Each row comes from the steps of one path. Every step used is in the known rows, and no mark comes twice. Write the path behind each row, first mark first.
(in the rows, 128 means zero)
Known rows
fisu/tigo/nobo/ligonam/sego/forus: [141 154 109 156 137 154 139 129 156 103 162 125  96  96  76 128  48 191
 116 120 146  44 150 155 121 110 159  80]
dasib/ligonam/fisu: [105 127 107 111 164  96 123 120 114 137 159 176 115 130 109 105 116 128
 105 100 138 124 109 117 131  98 147 138]
forus/sego/kosa/nobo/ligonam/fisu/tigo: [100 177 103 145 117  87 116 107 141 118 211 103  88 119 102 140 131  89
  94  51 111   4  96 119 108 107 188 127]
nobo/ligonam: [106 143 134 120 100 152 113 129 143 101 147 129 116 113 126 123 112 137
 121 114 152  95 129 149 135 127 145 123]
sego/tigo/nobo: [ 99 139 117 131 132 168 129 116 108 147 142 141 140 148  90 115 125 141
 113 157 129 134 137 154 129 133 116  89]
forus/sego: [129 133 121 137 153 106 130 140 121 133 126 101 121 142 117 137 116 122
 108 125 125 109 111 117 125 110 125 108]
forus/sego/kosa: [124 128 112 158 145 100 121 113 129 127 141  89 109 153 107 166 138 116
 108 106 127  96 105 108 118 104 140  96]
forus/sego/tigo: [118 146 104 136 161 135 115 126 119 148 140 111 128 144 113 123 137 128
 105 127 111 121  94 142 136 147 115  92]
ligonam/fisu/tigo/nobo/kosa: [109 154 110 136 119 116 146 125  89 132 181 166 113 128  89 131 120 128
 124 117 134  72 117 104  94 103 129  85]
kosa/nobo/ligonam/sego: [128 149 126 133 139 140  99 104 158  95 149 132 105 102 111 111  81 110
 124 100 135  66 132 152 137 149 158 143]
fisu/tigo/sego/forus: [173 123 126 166 107  99 147 152 143 145 188  77 128 109 136  83 115 166
 147 128  98 105 136 129 152 112 156 131]
sego/tigo/nobo/ligonam/fisu: [ 64 171 122 108 125 169 116  94 106 113 182 167 113 124  70  98 102 139
  93 123 152  81 117 159 121 119 140  98]
dasib/ligonam/fisu/tigo: [128 132  94 112 159  94 137 136 123 157 178 169 121 118 116 107 134 135
 109  78 115  89 109 118 130 110 151 138]
sego/tigo/fisu/kosa/nobo/ligonam: [ 60 159 121 127 137 172  80  97 142  94 190 124 103 150 147  70 143 134
 111 103  96  69 106 159 174 153 146  90]
sego/kosa/nobo/ligonam/fisu: [ 86 163 130 137  96 113  98  77 140  88 201 134  88 118 109 125 122  88
 110  68 140  57 111 129 112 113 189 153]
fupu/ligonam: [146 117 126 139 151 122 141 124 140 146 110 130 123 125 134 127 118 121
 131 133 123 156 134 135 141 110 131 115]
dasib/ligonam: [115 111 112 124 144 117 119 138 133 146 145 155 135 136 124 117 125 140
 123 116 143 143 125 128 145 112 131 123]
fisu/kosa/nobo/ligonam: [ 91 153 139 128 113 135 109 102 149  93 175 110 108 133 151  96 125 112
 114  85 130  55 136 144 146 141 158 130]
sego/kosa/nobo: [126 132 119 159 101 110 115  98 142 123 156 114 116 140 127 142 143  85
 133 102 113 113 126 124 122 127 154 143]
fupu/ligonam/nobo/kosa: [140 140 131 148  91 108 121 117 127 152 127 168 116 107 158 120 107  92
 130 127 131 157 116 122 128  93 121  99]
kosa/nobo/ligonam: [106 156 137 130  92 146 105 121 152 103 167 127 123 112 129 108 106  94
 122 102 135  91 138 156 135 133 159 150]
tigo/fisu/kosa: [ 92 126 129 129 163 133 120 118 128 110 133 112 104 162 155 109 150 164
 119 126 103 100 118 113 157 116 126  83]
sego/kosa/nobo/ligonam: [ 96 149 129 151  80 137 100  97 151  93 180 118 104 119 124 136 138  93
 124  81 139  77 129 142 124 124 166 140]
fupu/ligonam/sego/kosa/nobo: [159 121 105 174 177  98 123  76 155 133 121 118  94 124 110 146 115  87
 134 106 104 115 136 134 135 125 159 119]
kosa/nobo/ligonam/fisu: [ 96 171 139 118 111 121 110 101 136  92 186 147 102 109 114  92  98  89
 108  88 139  73 115 139 123 119 175 160]
fupu/ligonam/sego/tigo: [155 130  94 144 208 141 123  99 135 150 102 139 111 114 107 114 116 137
 125 138 104 143 117 155 162 156 120 102]
fisu/ligonam/sego/tigo/nobo: [ 89 145  92 126 179 165 106  89 131 145 140 148 124 148  62 108 100 169
 113 117 133 106 132 163 153 148 119  82]
dasib/tigo/sego/kosa/nobo: [129 130 117 167  71  88 102 107 135 157 200  94 121 117 137 106 173  98
 154 129  77  96 119 120 133 141 174 160]

Write each row's path
[ 63 174 115 118 148 152 116 100  95 120 186 143 103 140  61 110  88 133
  72 126 149  66 100 147 118 103 146  77] -> forus/sego/tigo/nobo/ligonam/fisu
[178 131 116 165 148  71 162 126 130 153 190  99 107  95 125  66  97 142
 140 118  90 114 125 125 157  80 173 133] -> fupu/ligonam/fisu/tigo/sego/forus
[141 166 131 155  92  92 125 118 147 107 250  91 103  88 125  49  86 123
 131  87 108  49 125 143 145 103 199 162] -> kosa/nobo/ligonam/fisu/tigo/sego/forus
[147 133 108 161 153 104 109  80 148 116 133 118  96 125 108 146 121  95
 129  96 113  89 132 125 124 137 156 134] -> ligonam/sego/kosa/nobo
[111 137 119 145 136 141 101  90 154  87 138 126  87 113  98 160 110 149
 124  86 152  64 126 139 129 129 158 110] -> nobo/ligonam/sego/kosa
[ 64 143  96 127 178 151  82 117 135 144 156 112 121 174 100  95 133 161
 105 110 102 117  84 144 173 126 122  66] -> forus/sego/tigo/fisu/ligonam
[ 56 164  98 136 121 140  65 110 123 150 169 149 112 159 125  94 121 131
 106  97 117 118  66 128 158 105 111  50] -> forus/sego/tigo/fisu/ligonam/nobo/kosa
[139 156 129 143  99 102 134 133 138 106 231  96  98  87 121  64  88 165
 130  96 124  59 116 138 145  97 187 140] -> nobo/ligonam/fisu/tigo/sego/forus
[123 135 117 136 120 137 155 144 123 156 146 132 138 133 101 137 125 147
 117 131 114  90 151 131 111 106 124  98] -> fisu/tigo/nobo
[ 96 146 112 149 114 165 115 113  93 128 161 155 126 143  96 117 127 129
 134 157 147 144 120 137 120 139 103  61] -> sego/tigo/nobo/kosa
[126 105 131 154  99 100 118 110 128 133 166  80 117 136 130 119 161 135
 144 122 116 125 127 114 142 106 145 131] -> tigo/sego/kosa
[102 146 122 134  82 102 125 108 129 116 221 101  95 109 114 104 158 144
 121  72 115  37 110 118 127 105 182 141] -> nobo/ligonam/fisu/tigo/sego/kosa
[ 75 157 140 108 114 145 128 109 111 101 172 162 106 124  76 114  80 136
  93 122 162  70 128 139 107  85 154 110] -> tigo/nobo/ligonam/fisu
[145 123 119 164  83  84 130 121 141 159 201  75 127 123 135 103 179 100
 146  93  77  78 135 119 133 124 159 158] -> fisu/tigo/sego/kosa/nobo
[ 86 144  79 157 152 122  64  80 167 128 165 133  91 138 104 125 138 146
 141  95  81  64 102 131 156 149 174 114] -> dasib/tigo/fisu/ligonam/sego/kosa/nobo
[ 87 151 119 128  69 120  95 111 131 139 160 164 117 125 147 113 112 115
 131  84 146 124 108 123 136 109 125 112] -> fisu/ligonam/nobo/kosa
[149 155 121 164 141 134 107 103 170  76 168 117  92  94 110  97  46 127
 127 104 144  83 132 160 142 137 176 133] -> kosa/nobo/ligonam/sego/forus
[ 62 159 139 108 137 139 130  92 107  91 176 144  93 144 106 111 100 153
  87 105 153  34 134 122 121  94 154  92] -> tigo/nobo/ligonam/fisu/kosa
[ 94 160 106 130 156 177  72  97 156  94 162 138 101 122 105  89 109 134
 113 118 107  88 103 169 159 160 150 103] -> kosa/nobo/ligonam/sego/tigo/fisu
[116 149 123 129 160 130 102  90 155  84 152 111  90 124 136 104  99 118
 115  81 127  33 130 141 152 159 160 124] -> fisu/kosa/nobo/ligonam/sego
[131 141 118 154 105  63 130  99 124 149 219  93 110 124 120  94 168  93
 135  81  77  61 120 108 131 108 177 162] -> ligonam/fisu/tigo/sego/kosa/nobo
[122 151 133 137  68 116 108 121 116 135 143 161 118 114 153 125 113 100
 126 121 140 132 108 110 114 111 116 111] -> ligonam/nobo/kosa
[ 92 133 113 130 151 129 108 120 131 129 146 128 110 142 159 112 163 167
 126 144  78  80  99 114 150 147 146  87] -> dasib/tigo/fisu/kosa
[ 96 144 111 137 154 146 125 123 100 156 140 122 131 161  73 129 117 131
  96 159 127 115 115 140 125 118 109  65] -> forus/sego/tigo/nobo
[ 80 158 132 106 148 127 119  91 122  81 174 134  92 129 141 101 118 138
  98  79 142  42 114 121 137 121 161 119] -> nobo/ligonam/fisu/kosa
[ 84 144 144 124  93 167 123 124 129 107 150 142 123 127  95 128  93 146
 110 139 162  93 150 150 119  99 138  97] -> tigo/nobo/ligonam
[111 151 116 119 137 117 160 126 102 149 163 152 123 130  86 126 120 140
 105 119 115  69 134 117  99  98 144 110] -> ligonam/fisu/tigo/nobo
[141 157 117 162 162 127 104  89 162  65 169  97  80 110 137  92  58 137
 122  87 131  44 137 150 158 145 177 114] -> fisu/kosa/nobo/ligonam/sego/forus
